In the rows, zero is written as 128.
Known rows, with every way that one mark hangs from another:
(q398 q363): [139 120 126 139 113 140 131 121 115 136 135 132 113 129 110 129 124 121
 141 107 135 138 118 105 130 142 129 129 123 132 137 129 131 115 132 128
 128 127 115 151 133 137 126  92 130 123 125 111 124 122]
(q80 q49 (q398 q888)): [136 122 145 122 151 151 158 101 135 138 123 132 142 120 150 119 127 111
 103 108 108 116 151 145 127 159 132 140 114 138 132 129 115 116 137 133
 136 128 117 129 115 126 104 150 130 126 149 152 124 104]
(q199 (q520 (q363 q92))): [114 116 128 117 106 144 162 155 132 138 151 143 122 126 140 130 120 142
 115 118 130 119 113 146 127 180 123 133 114 153 162 153 140 120 149 133
 128 128 133 123 129 141 146 123 135 141 123 114 123 110]
(q776 (q326 q49) (q888 (q398 q80 q363))): [129  99 144 173 157 158 136  98 105 117 130 140  92 121 135  81 108 150
 147  94 184 127 148 108 135 176 127 146 114 127 137 132 136  98 125 133
  94 122 115 160 152 127 136  50 140 128 135 100 109 122]
(q398 q80 (q326 q49) q363 q776 q888): [135 129 148 169 107 171 160  90  84 216 122 121 144 121 105 108 119  91
 107  83 190 153 120  85 118 146 148 127 113 146 137 132 124  87 146 119
 118 135  97 144 138 132 161  33 141 136 181 136 102 117]
(q398 q326 q363 q888): [137 110 145 158 129 157 150  91 111 183 125 129 133 130  96 139 102  94
 138  91 160 149 149  84 128 143 124 133 107 147 143 127 124 112 136 125
 119 139 102 149 121 142 127  92 142 124 132 149 120 110]
(q776 q326 (q398 q80 q888)): [121 108 139 134 164 147 148  85 133  93 120 131 125 129 116 105 106 122
 138 109 178 147 167 127 114 180 115 147 112 139 122 136 122 126 130 126
 111 130 112 151 150 107 136  70 143 131 142 130 125 132]
(q92 (q363 (q398 q326 q888)) (q520 q199)): [117 138 143 153 106 144 188 139 117 169 136 130  90 127 128 106  92 118
 110 135 138 128 168 122 130 145 104 134 119 136 170 179 115 123 140 127
 136 151 126 135  85 117 124 105 143 148 136 143 125 122]
(q92 (q520 q199 (q363 (q398 q776 q888)))): [124 172 130 116 114 143 206 125 111 156 152 132 105 136 141 117 101 119
  82 139 160 131 128 151 126 143 102 139 125 157 167 179 132 133 160 131
 145 150 153 119  90 115 117  66 154 147 187 123 117 112]
(q520 q199 (q363 q92)): [135 113 124 127  98 135 169 172 129 148 148 129 111 130 141 134 112 144
 126 138 127 118 102 124 133 130  96 130 130 153 153 162 119 106 141 137
 133 143 121 143 101 129 115 133 134 138 138 113 130 109]
(q888 (q398 q363 q776)): [136 119 130 116 142 149 146 101 106 140 139 134  85 126 100 111 126 129
 139 101 158 142 122 104 125 138 136 127 112 136 130 139 144 117 127 126
 122 147 134 131 134 149 158  26 143 115 158  99 109 117]
(q326 q49 (q398 q80 (q363 q92))): [112 126 141 155  98 154 165 171  98 201 139 137 102 120 138 132 137 171
 110  87 157 121  64 127 122 177 148 133 121 132 141 131 127  84 131 138
 125 157 104 138 131 154 142  41 129 144 135  69 112 114]
(q49 (q80 (q398 (q363 q520))) q326): [142 106 124 114 161 172 156 157 140 118 132 127  68 117 123  76 120 130
 107  98 124 130 154 155 134 161 129 137 112 107 147 138 115 108 183 122
 140 127 109 152 128 139 141  47 140 149 125 122 110 110]
(q520 (q363 (q398 (q776 q326)))): [117 106 123 107 143 155 163  95 120  99 140 145  82 143 128  92 102 128
 128 135 152 148 119 144 121 155 107 139 112 158 157 162 133 112 152 126
 133 144 128 127 127 135 138  28 156 130 155 105 117 118]
(q398 q80 (q326 q49) q363 (q776 q888)): [137 113 140 173 132 171 158  90  94 181 122 121 143 114 135  90 115 115
 109  81 195 144 117  91 122 150 151 134 121 134 141 124 127  92 140 119
 103 119 102 161 140 134 168  30 142 132 149 140 104 120]
(q888 (q398 q326)): [125 103 139 124 169 143 137 112 133 130 128 131  95 127 114 112 115 132
 149 110 138 124 154 112 135 138 126 127 116 128 137 136 136 122 116 129
 121 155 132 124 121 139 146 103 134 124 134 130 115 117]
(q326 q49 (q398 q80 q776)): [114 143 142 132 126 147 154 141  99 166 125 119 129 122 150 102 137 151
  81 121 164 131  87 150 116 145 163 127 132 133 127 117 132 100 131 127
 133 141 127 119 129 132 162  41 132 148 176  93 107 128]
(q398 q326): [128 107 137 136 147 140 128 119 127 141 124 126 121 127 123 123 115 116
 137 123 135 134 137 114 131 129 129 126 122 131 141 131 126 121 129 124
 123 136 118 135 124 132 142 121 132 127 122 148 124 122]
(q398 q326 (q363 q520)): [119 111 132 147 146 156 138 121 127 142 139 130 105 127 118 124 117 115
 143  96 154 141 139 133 141 147 126 133 116 130 158 138 124 118 134 124
 129 129 116 144 110 142 156  73 137 122 119 147 121 113]
(q326 q49 (q398 q80)): [112 136 143 144 121 141 142 153 112 148 123 122 130 126 153 108 133 157
  99 124 156 117  96 147 124 155 153 128 130 127 132 117 131 102 119 133
 134 145 119 131 128 135 136  91 123 152 147  87 117 129]
(q92 q363): [134 107 125 135  86 133 137 136 120 115 125 131 118 124 125  98 123 123
 129 124 117 131 127  95 126 151 125 125 115 135 136 142 129 115 116 126
 130 117 112 144 125 130 133 107 131 134 111 114 129 136]
(q92 (q363 (q398 q326 q776 q888) q520)): [ 90 124 139 131 121 162 194 100 122 195 132 133 106 126 114  92 107 104
 111  93 160 145 166 143 119 170 123 136  89 151 157 165 117 125 139 124
 130 143 117 121  90 144 152  27 159 132 150 154 111 119]
(q80 q49 (q398 q776)): [143 118 133  97 159 155 153 103 131 124 126 128 125 117 157  96 140 115
  95 122 100 126 120 149 126 147 145 132 124 128 133 136 118 106 146 125
 140 118 126 123 120 133 148  97 132 122 165 143 116 111]
(q326 (q398 q80) q776): [118 130 152 114 131 145 151 133 117 142 125 125 142 127 138 100 121 155
  98 112 143 138  89 151 119 168 143 142 125 138 124 116 128 136 127 126
 138 138 126 111 121 136 153  87 135 144 164 100 123 124]
(q199 (q520 (q363 q398))): [103 133 123 102 114 144 177 135 142 101 144 144 105 138 134 105 109 137
 126 121 140 123 125 170 128 178 122 137 112 146 172 147 149 136 139 133
 145 144 139 120 127 137 127 118 141 148 129 104 123 103]
(q363 q398): [107 134 124 116 128 128 154 129 137 132 132 138 103 135 125 125 124 141
 138 117 126 125 125 148 125 129 122 132 119 125 136 140 130 129 128 132
 137 156 132 118 123 140 115 103 135 132 131 116 126 117]
(q49 q80 (q326 (q398 q363) (q776 q888))): [155  99 153 130 162 172 163 137 116 146 114 124  97 120 128  88  86 156
  85 117 156 141 128 137 125 188 132 152 118 135 127 113 120 114 180 125
 110 129 113 138 119 162 118  70 154 156 123  98 111 111]
(q520 (q363 (q398 q80 (q776 q326)))): [114 109 120 112 125 160 165 100 119 107 138 142 104 140 127  70 106 123
 135 114 162 158 107 126 114 161 108 143 109 147 157 157 135 108 151 122
 137 140 120 138 147 124 153   9 152 143 164 100 111 117]
(q92 (q520 q199 q363)): [146 144 122 132 110 130 159 172 119 100 151 123 103 130 154 117 109 132
 105 159 134 118 120 132 143 138 104 131 148 137 163 165 132 123 139 129
 147 126 147 141 100 102 113 140 131 149 141 115 128 124]
(q49 (q326 q398)): [131 111 140 143 164 139 155 156 130 130 124 128  96 134 140 114 103 141
 102 153 134 123 139 141 130 146 133 131 126 121 135 117 125 112 147 134
 123 158 128 127 114 150 136 101 139 148 124  97 124 127]
(q80 q49 (q398 q326 q888)): [138 102 150 131 168 164 162  89 136 149 118 128 137 120 145 110 115  99
 111 106 117 123 164 133 132 162 132 138 111 140 145 132 111 110 139 129
 127 134 105 133 109 131 122 139 134 125 147 173 118  99]
(q92 (q520 q363)): [134 139 123 127 101 136 143 152 115  88 146 133 106 127 142 117 115 131
 106 132 133 116 113 130 139 167 114 132 131 139 161 153 143 131 140 128
 143 125 144 125 118 113 124 117 133 147 126 110 125 129]
(q398 (q326 q49) (q363 q520) q776 q888): [118 135 150 164 138 171 169 101  96 212 131 120 113 120 117 133 121 102
  98  95 192 140 144 148 131 151 147 127 107 154 148 141 120 102 150 125
 115 138 117 131 102 143 157  28 146 123 169 154 104 116]
(q326 (q776 (q888 (q398 (q80 q49) q363)))): [147 110 150 129 148 161 149  97 119 126 127 139 135 112 123  84 112 135
 133  72 146 132 121 110 134 186 125 155 113 138 129 136 133 118 122 127
 114 120 122 135 132 137 128 104 138 123 157 109 113  98]

Rows:
[ 91 115 129 114 109 164 186 144 138 166 151 148 118 130 134  97 107 144
 132  88 142 131 111 141 119 189 117 138 100 144 181 166 138 113 151 127
 138 157 118 127 136 143 170  88 143 156 131 121 113  90]  (q199 (q520 (q363 q92 (q398 q80 q326))))
[125 127 157 108 148 140 173  84 129 119 115 125 119 128 115 138 110 128
 104 106 164 129 139 167 119 177 126 144 115 157 109 132 122 156 128 129
 114 138 128 114 115 130 124 113 145 123 162 126 129 122]  (q326 (q776 (q398 q888)))
[113  99 131 140 114 164 181  87 119 163 124 132 138 122 139  47 102 120
 121  80 157 152 133  81 110 169 127 141 101 134 149 153 124 115 128 119
 117 121 102 151 128 137 174  38 155 141 134 141 111 120]  (q92 (q363 (q398 q80 q326 (q776 q888))))
[133 108 142 126 145 160 120 143 123 143 117 124  85 114 123  97 127 150
 121 117 153 108 145 136 132 138 140 122 123 125 131 145 134  95 139 128
 128 155 119 121 134 131 132  99 125 144 136 118  99 114]  (q888 (q398 (q326 (q49 q80))))
[127 140 139 144 128 140 170 187 105 179 162 133  72 125 150 159 116 175
 100 134 128 117  98 147 137 152 121 138 140 128 160 157 119 110 153 138
 132 153 139 130  90 139 140  80 132 138 120  86 124 117]  (q326 (q398 (q363 (q92 (q520 q199)))))
[118 114 162 128 161 141 160 111 118 143 125 125 135 126 154 121 107 160
  88 120 153 128 116 174 126 179 138 151 122 151 124 106 126 153 129 134
 112 127 137 120  97 151 123 107 146 132 136 120 128 118]  (q326 q398 (q776 q888))
[117 107 131 155 169 166 140  81 112 128 140 129 137 120 136  78 115 116
 122  91 191 167 150 126 124 160 121 153 113 132 144 128 122 122 152 117
 102  87 121 160 138 122 175   4 152 122 143 149 113 127]  (q398 q80 (q363 q520) (q776 q326 q888))
[ 98 159 122 104 159 136 183 138 140 158 146 125  98 132 145 119 127 134
 108 137 150 136 132 195 129  98 120 131 128 128 147 160 117 131 142 130
 142 145 146 114  90 126 142  69 142 128 171 139 121 113]  (q363 (q398 q776) (q520 q199))
[139  90 146 148 177 170 164  75  99 126 132 131  82 120 157  94 115 135
  99 105 168 131 134 142 126 171 143 142 122 137 143 126 120  99 156 131
 100 112 112 158 131 140 157  16 147 114 147 130 112 125]  (q80 (q398 q363 (q776 (q326 q49) q888)))
[127 117 137 144 150 144 153 162 130 134 124 124 121 131 134  89 107 137
 106 135 137 135 129 118 123 149 135 134 125 112 133 116 123 109 144 127
 126 152 120 135 131 136 145  87 137 157 136  94 119 127]  (q49 (q326 (q398 q80)))
[128 111 134 151 190 154 154  98 117 133 146 121 112 126 151 107 102 125
 116 135 183 155 164 150 136 119 109 147 131 141 151 147 115 118 157 125
 103  96 126 159 101 124 150  47 151 110 142 156 122 119]  (q398 (q363 (q520 q199)) (q776 q326 q888))
[124 117 137 141 147 153 160 122 128 102 113 121 107 121 137 103 123 138
 124 101 172 119 124 132 126 163 144 127 126 129 130 140 126 100 113 127
 118 150 105 149 140 117 156  83 126 140 140 117 115 128]  (q776 (q398 q80 (q326 q49)))
[150 111 122 123 131 159 150 114 137  73 124 133 123 116 123 102 127 125
 143  88 145 138 111 109 126 187 130 140 121 129 129 141 130  93 117 129
 137 128 103 164 148 118 128  97 126 127 136  90 117 110]  (q776 (q398 (q80 q49) q363))
[137 161 140 146 112 145 182 138  88 228 158 128 106 118 124 160 120 126
  85 120 152 137 122 123 127 131 118 135 130 140 146 171 115 119 176 126
 118 135 137 126  99 128 153  67 144 125 171 138 119 119]  (q398 (q363 (q92 (q520 q199))) q776 q888)
[115 135 136 135 157 143 168 166 130 137 148 118  95 133 150 131 118 152
 117 131 148 136 121 167 140 132 127 137 130 137 156 134 123 115 125 137
 144 144 128 147  84 145 124  70 134 134 136 101 125 114]  (q326 (q398 (q363 (q520 q199))))
[131 119 150 126 168 159 204 112 131 120 123 127  72 127 102 126  94 120
 104  97 180 133 159 173 133 198 120 145 106 146 129 139 112 137 156 127
 108 141 124 134 101 147 139  57 159 128 156 122 127 112]  (q49 (q326 (q776 (q398 (q363 q520) q888))))
[157 126 127 139 148 154 140 133 124 145 118 128 142 114 128  83 123  93
  95 138 125 144 131 101 124 132 135 131 128 111 127 142 119  86 162 116
 127 125 121 129 141 118 160 102 135 140 167 126 113 117]  (q398 (q80 (q49 q326)) q776)
[123 122 134 139 152 135 140 103 131 128 129 132 142 121 141  82 117 146
 140  84 159 125 152 106 124 153 124 142 112 120 120 123 138 134 111 130
 104 122 136 141 143 126 133 103 139 135 133 132 117 119]  (q776 (q888 (q398 q80)))
[135 124 141 130 132 154 168  93 116 150 133 131 118 128 121 121 120 113
 123  80 136 130 141 120 124 166 130 138 103 138 137 125 121 123 138 131
 129 129 109 151 124 143 123  71 141 127 148 137 123 113]  (q80 (q398 q363 q888))
[121 153 120 133  78 134 173 170 123 124 145 133  97 125 143  78 115 141
 118 130 120 128 125 118 129 140 109 132 132 111 163 176 123 120 128 125
 152 132 129 140 113 102 139  90 130 154 136 102 125 133]  (q92 (q363 (q398 q80)) (q520 q199))
[ 90 149 123 104 148 140 164 120 137 149 142 133 101 130 132 118 136 136
 112 111 148 136 127 189 124 137 131 133 117 130 142 148 127 144 144 129
 136 149 145 104 107 141 154  46 145 129 158 135 116 118]  (q363 (q398 q776) q520)
[118 108 137 135 124 147 160 156 109 184 145 140  98 128 128 151 122 163
 123  99 130 128  91 126 124 172 133 136 116 141 141 129 127 103 138 140
 123 161 116 134 115 169 136  63 137 131 119  82 120 111]  (q326 (q398 (q363 q92)))
[117 107 130 124 146 160 184  81 127 143 132 135 120 134 143  86  90 120
 119  97 169 138 127 123 122 169 114 144 105 158 161 149 132 120 140 131
 119 142 126 142 111 147 133  47 163 137 138 146 110 101]  (q520 (q363 (q398 q326 (q776 q888))))
[ 96 169 138 120 125 139 187 126 106 225 155 147 100 121 122 156 124 143
  85 106 140 122 127 168 115 162 122 139 114 135 142 168 122 139 171 132
 119 167 156  85 110 138 148  60 151 135 163 138 115 120]  (q363 (q92 q520) (q398 q776 q888))
[121 136 155 163 121 152 170 129  97 182 126 128 112 133 129 147 116 140
  98 105 174 124 116 139 127 170 148 132 114 156 136 114 129  99 129 140
 120 158 113 136 110 155 100  77 137 138 146  89 114 119]  (q326 q49 (q398 q363 q888))
[162 119 153 153 125 164 162 115 110 175 115 131 144 118  97 103 100  89
 105 103 138 150 134  95 129 171 125 145 114 138 127 135 113  97 168 120
 124 122 101 132 135 130 124 117 143 137 178 122 119 101]  (q398 (q80 (q49 (q326 q776))) q363 q888)
[138 116 156 121 170 145 186 101 132 111 111 126  87 129 106 130  92 120
  95 127 163 124 161 161 125 183 120 140 114 143 109 134 116 141 156 126
 102 152 122 116 114 137 128 117 153 133 154 124 128 124]  (q49 (q326 (q776 (q398 q888))))
[102 147 153 151 138 163 182 123  96 206 136 123 104 125 133 136 129 132
  73 102 195 133 116 175 125 170 156 135 112 159 141 128 125 107 142 137
 123 143 129 121  94 155 134  14 148 135 175 107 106 119]  (q326 q49 (q398 (q363 q520) q776 q888))
